What can hang from each mark:
K_742: K_505 K_540
K_505: K_687 K_875
K_515: K_742
K_875: K_505 K_540 K_742 K_828
K_540: K_687 K_875
K_687: K_505

(in the rows, 128 means zero)
Known rows, with every way that one mark hangs from another:
K_742[K_505[K_875]]: [119 115 146 123 103 124  70 112  85 160 148  92 157 136 102]
K_742[K_505[K_875[K_828]] K_540[K_687]]: [ 93 128 127 107  85 112  90 115  81 158 119  96 156 115 123]
K_515[K_742[K_505[K_875]]]: [130 141 127 117 108 110  83 117  85 127 111  93 120 182  77]
K_540[K_687]: [117 100 101 102  88 127 143 128 124 102 102 108 115 101 140]
K_540[K_687 K_875[K_505 K_742]]: [141 101  91  97 106 136 114 105  91  93  45 155 101  70 123]
K_687[K_505[K_875[K_742 K_828]]]: [103  93 157  93 149  88 108 120  74  99 136 101 111 134 111]
K_875[K_540[K_687] K_742 K_828]: [ 92 131 130 142 105 145 148  93 133 111  62 186  60 105 143]
K_515[K_742[K_505[K_687 K_875]]]: [143 140 121 128  95 110  85 125  78  99 100  80 124 171  85]
K_875[K_505[K_687] K_540]: [135 191  73 192 102 129  87 176  71 128  92 136  87  62 134]
K_540[K_687[K_505]]: [102  88 102  90  93 108 139 140  89  90 116  88 106  87 125]
K_540[K_875[K_505 K_828]]: [133 152 106 127 149 104 125  98  83 121 133 151  95  97 134]
K_687[K_505[K_875[K_540 K_828]]]: [ 95 116 137 116 152  91 100 129  57 121 155 107 114 118 113]
K_515[K_742[K_505[K_687 K_875[K_828]] K_540]]: [126 162 123 128 100  97  96 122  69 115  92  91 119 176  92]
K_505[K_875]: [134 108 143 107 147 114  89 118 105 130 132 111 157 153 126]
K_505[K_687]: [143 125 117 145  97 117 141 138  95  80 105  97 116 121 137]
K_742[K_540]: [103 151 131 119 128 105 143 121  85 166  98 134 109 155 108]

Rows:
[101 111 148 108  79 136 120 105  97 147  47 137 103 138  91]	K_875[K_742[K_505 K_540[K_687]]]
[102 167  96 158  98 136 110 139 128 112  62 177  47  56 157]	K_875[K_505 K_540[K_687] K_742 K_828]
[122 135 132 158  89 126  77 118  75 129 139  95 148 109 127]	K_742[K_505[K_687 K_875[K_540 K_828]]]
[137 170 100 183  98 144  86 158  84 116  31 165  66  77 119]	K_875[K_505[K_687] K_540 K_742]
[ 87 139 169 123 103 116 141  88 113 143  90 147  81 151 116]	K_875[K_742[K_505 K_540] K_828]
[109  73 120  78 120 113 152  77  76  68  81 142  88  85 122]	K_540[K_687[K_505] K_875[K_742 K_828]]
[133 155 119 143  98 112  87 119  79 105 105  96 113 162  96]	K_515[K_742[K_505[K_687 K_875[K_540 K_828]]]]
[ 98 122 169 127 100 125 138  87 131 121 109 139  80 143 123]	K_875[K_742[K_505] K_828]
[128 120 139 140  88 116  85 119  86 113 149  76 154 118 132]	K_742[K_505[K_687 K_875[K_828]]]
[102 103 144  97 150  81 108 128  67 106 165  88 121 126 118]	K_687[K_505[K_875[K_828]]]
[103 139 146 119 107 112  75 116  60 191 120 104 159 149  91]	K_742[K_505[K_875] K_540]
[ 85 126 154 113  86 121 143  92 120 128  79 141  84 130 127]	K_875[K_742[K_505 K_540[K_687]] K_828]
[ 98 101 157  92 150  85 110 121  65 110 127 105 111 138 107]	K_687[K_505[K_875[K_742[K_540] K_828]]]
[135 178 101 126 129  91 128 118  67 105  71 128  83 163  97]	K_515[K_742[K_540[K_875[K_505[K_687] K_828]]]]
